Each row was made from one small tree. Brackets hold a mark, then the marks that hang from it, in alphabetical order. Every link used is in the known rows. Write each row's tree.
Known rows:
{X {Z {G U} Y}}: [ 10   2 -15   2 -23  -5  -2 -19  24  31  12   1 -11   8  21   2   3   0
 -13  30 -38  -3  11  -9   5  -1 -20  11   0  23 -16   7  -1]
{H V}: [  1   9   2   1   0  10  21  -8   3  -4  -9   4  -7  11  -4 -16  -3  -3
  -3  14   6  -8  -3 -13  -4   5   1  11   4   3  -2  -3  -2]
{Q {L G} {Z T X}}: [  7  17  -9  47 -43  -8  -9 -10  15  32  10  32   0  10  -2  41  -6   1
 -12  -1 -20  -5  -5   7  -8  21 -29   7   6  24 -25  17   9]
{N {Z G}}: [  2 -13  -2   2  -1   5  -4 -17   5  14 -12   7  11   6  19   7   3   3
  -1  -4  -5  -1   4  -4   2   7   2  16   7  14 -10   5  -5]
{L {G U}}: [  1  -4   2   0 -25   3   5  -2  24   6 -19  -3  -6   8  19 -12  -7   1
 -42  32   5  -1  -4  -4  10  -2  -3   6  -4  14  -5  -5 -13]
{Z A G R T {Y {J X}}}: [-33  14 -82  36  -7  37  29 -47  22  39  20  30 -16  41  13  34  10  -2
  18 -25 -39 -12  17 -10  14  19  25 -11   8  21   8  28  12]
{S U}: [ 10  -5  -8 -14  -9  -7   0   6  13  -1   5   1  -3  -3  -2   9  -9  -8
   6   3   2  -5   4  -3   5  -1  -6  -7  10   5   8  -3   2]
{J V {X {Z {G U} T Y}}}: [ 10  21 -22  38 -28  14   0 -43  40  38   8  34  -8   5  29  20   7   4
   0  11 -36  -1  17 -25  -3  32  -5  13  -5  24 -12  10 -15]
{X J}: [  4   7  -9   0 -16  -6 -10   5  -9   0   4  -5  -7   2   3  -7   3   8
  17  -1   2  -5  -2 -10   3  -1  -6   0  -8   7  18   0   2]
{A {Z R X {Y J}}}: [  2 -13 -41  35  -2   6   9  -7  -8  31   6  -6  -5  47  -1  20   5 -18
  10   0 -26   2   6   0   1   1   6 -21   4  18 -22   1  14]
{A {Z G R X {Y J}}}: [ -3 -15 -59  30  -6  18   4 -26   3  42  11  -6  -4  46  10  38   7 -17
   6   0 -35  -2   4   7   0   8   9  -7   8  22 -20  10  11]
{H R}: [  2   6 -10   6  10  -6   6  -1  -5   3  -3 -12  -6   1  -8  -5  -2   4
   6  -3   5   0  -2   0  -4   1  -2   2  -1 -13   3  -2  -7]
{A {Z {Y {J V}}}}: [  6 -18 -21  17   8   3  -1 -14 -18  15   5   0  12  20   9  -7   9 -13
   9   7  -7   8   3 -17 -12   6   8  -5 -12  11  -9   6  -9]
{Q {L G} {Z R Y}}: [ -4   5 -45  26 -13  -1   1 -16  -7  34  13  22  -1  16   1  15 -11  -1
 -20   5 -26  -5 -18  16   8  11 -12   9   1  10 -22  17  12]
{N Z}: [  9 -11  15   5  -1  -5  -1   2  -5   4 -15   8   8   6   7  -7   2   0
   6  -5   3   2   6  -9   4   1   1   1   3   7 -13  -2  -1]
{Q L}: [  1   5  -2  13  -5  -6 -17   2  -5   8   3   9  -1   4 -11   8  -5   0
 -19   2 -12   2  -5   1  -6   5 -16   7  -5   0   0   9  10]
{T U {Z G Y}}: [  6   6 -15  -3  -7   7  16 -29  29  16  -2   2  -7  13  10  25  -8  10
 -10   4 -21   4   6  11  -3  -1   1  18   7  14 -18  24  12]
{Y {J V X}}: [ -6  -6 -15   3  -5  14  -9  -4   3   9 -10  14   7   0  14   5   8  -7
 -12   3   2   4   0 -20   1  26  10   5 -23  -6   8   0  -6]
{N {Z {T U} Y}}: [ 13  10  -6  34 -23   2  22 -20  15  15 -10  32   2  22  -4   4   0  12
  22 -10 -11  11  20  -7 -12  -6   7 -10   9  14 -32  14   7]
{E {G U}}: [ 10  -4   4  -5 -16  11  -5  -3  24   1 -10  -3 -23   6  10 -18  -5   4
 -34  31  16   1 -16   0  11  -9 -26  16  -5  15   7 -13   1]
{T {U G} Z}: [ 14  13  24   4  -3   5  17  -3  22  10 -10  -5 -14  11  -7  10 -19  -4
 -27  23   8  12  22  17  -4  -8  -5  11  -7   1  -4   5  12]
{X J {Z G}}: [  5  11 -17  -2 -21   0 -22 -19   3  29  19  -7 -12  -6  15   7   8  -3
  23   2 -17  -6  -2 -14   1   0 -19  14  -8  17  11  11   2]
{A {Z {G U} R T X Y}}: [  9   4 -39  62 -23  14  16 -35  30  40   6  12 -18  51   8  41  -4  -3
   7   1 -36  -3  14   6  -2  13   4 -11  20  34 -21   2   8]
{Q L {Z A G R X Y}}: [ -3  15 -57  39  -6  -5   0 -21   9  54  40  23 -23  23  -2  47  -7   1
 -21   2 -68  -4   8  21  13  18 -17   1  16  30 -18  34  25]
{Z G {X J} Y}: [  9  12 -48  13 -29   5  -6 -20   7  27  15   0  -8  12  22  16   7  14
   8   3 -39  -4  12   4   1  12 -11  10   7  31  -2  20  -1]
{X Z}: [  6   3  10   4  -3  -9  -9  -2  -1  17  12  -1  -5  -5  -1   2   4 -12
  11   6 -11   1   4 -10  -2  -5 -16  -3  -2   4 -11   4   2]
{A {Z R T {Y {J X}}}}: [ -9  -4 -52  50 -11  18  12 -27  -3  29  -2  27   1  51   1  20   4 -12
  47 -25 -14  -6   0 -13   1  16  18 -22   3  12 -12   2  18]
{A {Z G T}}: [ -2  -5 -12  32  -5  10  -3 -36  10  17   7   8   6  22   3  25   0  -6
  32 -20   2  -3   0  -4 -15   8   3   4  15  21  -6   8   0]
{Y {J V {X Z}}}: [  2   0  -6   9  -9   4 -17  -5   2  25   4  12   0  -4  12   4  12 -19
  -6  10 -11   4   2 -30  -3  19  -2   3 -27  -3  -3   4  -3]

Write each row's tree:
[ -2  33 -15  56 -11   1  21 -13  17  41  27  34 -36  25 -36  37 -21  -4
 -20   5 -17  10  20  20  -4  -1 -12  -8  -5   4  -1  19  35] | {Q L {Z A R {T {U G}}}}
[ -9   3 -31  37 -17   4  19 -20   1  25  -6  41   4  36  13   1  11   3
  29 -19 -27  -3  27 -32  10  14  12 -19   6  32 -11  24   7] | {N {Z A T {Y {J X}}}}
[  2  14 -30  39 -20  18  17 -22  15  20  17  21  -3  22   8  35  20  -2
   8  -9 -27  -1  25 -15  -9  16   9  -7  -6  16 -10  12 -12] | {Z T X {Y {J V}}}
[-16  24 -54  57   6  29  35 -28  12  34  31  18 -25  38   3  45  17  -7
   3 -20 -40   1  34 -11   8  12  25 -27  -1  21   0  23  -2] | {Z A R T X {Y {J V}}}
[ 18   1   2  16 -47 -22 -27   5  24  32   8  20 -12   8   3  36 -13   8
 -46  36 -38  -4  -7  12   1  21 -44  19  -2  18 -15   2  19] | {Q L {Z {G U} X}}
[ -1  11  -2  12   3 -14  -7  -7   6  29  13   8 -14  -1   7  -9  -2 -10
   5   4 -28   7  13 -17   8   7  -9 -11   1  20  -4  19   9] | {J {X {Z A}}}
[  2   0  -5  12 -22 -15 -18  -1  -2  23   5  16   8  -3   3   9 -12  -1
 -28  13  -6  -3 -24   8   0  11 -26  20  -6  12 -14  13   7] | {Q {L G} Z}
[ -4  -7 -39  29 -28  13  12 -36  18  31   7  14   2  42   0  24   4  -3
  24  -2 -13   6   4  -6 -24  -7   6  -1   2  16 -23  19  15] | {A {Z G {T U} {Y J}}}
[ -3  21 -51  28   6  12  17 -33  14  39  24  -8 -32  33  18  42  -1   6
   6 -14 -52 -11  22   5  26  10   4  -5  15  44   9  36  13] | {T {Z A G R {X J} Y}}
[ -5  26 -21  43 -31  26  18 -17  31  43   0  24 -26  30 -11  27  -2 -23
   1  11  -2   8  25  -2  -5   1   0 -11 -23  -7  -8  -1  25] | {Y {J {X {Z R {T {U G}}}}}}
[  9  16 -26  33   2  18  -2  -7   3  18  10  -4 -25   7   7  28   6  -3
  -3  -6  -7   3   6  -2   7  18  15  -8 -14   5  15  -1  -6] | {Z R {X {J V}}}
[ 26  19 -11  63 -25   2  23 -23  22  36   1  15 -10  40 -11  15 -11  -4
   3  13 -16  24  42  18 -28  -3  -6 -15  11  30 -36  12  12] | {A {Z {T {U G}} X Y}}
[ -5  17 -43  35  15   8  26 -14   6  31  20   0 -26  27  -1  21   0  -1
  -5  -7 -48   3  26   8  17   3  11 -26  17  26 -10  21   8] | {Z A R X Y}
[ 13  12 -15  20   3   2  -8 -21   3  30   8  18   2 -10  20  -6   4  -6
   4   4 -29  10  12 -19  -5  21  -3   2  -9  12 -17  12  -9] | {J V {X {Z Y}}}
[ 14  -1 -21  38  -3  -6 -10  -2 -12  23   3 -12 -17  29  -2  17  -2 -10
  24  -5  -5   1  -3   4   2   4  -1 -18   3  20   1  -3  14] | {A {Z R {X J}}}
[  6  20  -3  16   9  -9  -9 -10 -10  26  30  -9 -25 -10   7  -7   8  -5
  14   3 -17   7  16 -29   3  -2  -9  -7 -14  21  19  22  -7] | {X {J V} {Z A}}
[ -5   8 -20  11   1   6   3 -19  24  27  15  -5 -15   7  12  26   2   2
 -23   1 -36   2  21   8   4   7  -1  -1  17  31   0  26   1] | {Z A G X}
[ -4  10 -30  26  13  25  -8 -34  20  41   9  14 -12  -6  21  31   3 -15
  -4  -4 -17   2   1  -7   3  28  12  14 -12   1  -3   5  -4] | {J V {X {Z G R}}}
[ -8  -8 -37  -6 -16  16   2 -27  14  22  -5  13   8  22  27  25   4   2
   3  -6 -29 -14   4  -7  12  24  -1  22   2  18  -6  21   8] | {T {Z G {Y {J X}}}}
[ 14  14   2  12  -4  -5 -18  -7  -8  19  20  -6 -13 -15  11  -4  11  -8
  17   3  -4   3   4 -25  -2   4 -10   5 -22   8  11   6 -10] | {X {J V} Z}
[  5   0 -12  44 -13   7  -4 -31  21  27   9   7   0  26   5  40   2  -7
  22 -16 -15   1  12   4 -17  15  -1   1  22  31 -18   9   2] | {A {Z G T X}}
[-22   8 -44  31 -22  32   0 -35  25  44  15  24 -12  23  12  48  12 -17
  23 -20 -21 -13   3 -18   3  19   7   1  -8   5  -2   5  14] | {Y {J {X {Z G R T}}}}
[-19   6 -29  17   3   7   3  -3   3  38  11   6 -24  21   3  10   7 -21
   6   2 -27  -2   9 -19  21   5   5 -20 -12   7   4  13  20] | {Y {J {X {Z A R}}}}
[  4  -6  14  -7 -12   1   2 -12  30   5 -10  -4 -10  13  17  23  -8   6
 -28  16  -9 -12   1  -1  12   8  -9  21   2  14   2   1   2] | {T {Z {G U}}}
[  4  20 -50  24   0  10   2 -34   9  34  31   2 -21   6  27  16  10  11
  -9   0 -47   7  27  -7   5  16   1   3   5  44  11  35 -13] | {Z A G {X {J V}} Y}
[ 12  12 -11  29 -10  18   1 -19  30  24   2  -9 -35  19  24  48  -2   2
 -28  10 -16  -9   7  -4  19  26   3  13 -12  19  19  -2  -4] | {T {Z {G U} R {X {J V}}}}
[ 16  30   4  36 -27   0  -4 -19  16  23  18  13 -27  -3  -4  14   8   0
  28  -2   1  11  10 -24 -18  -5  -4  -5 -24   2   3  11   0] | {X {J V} {Z {T U}}}
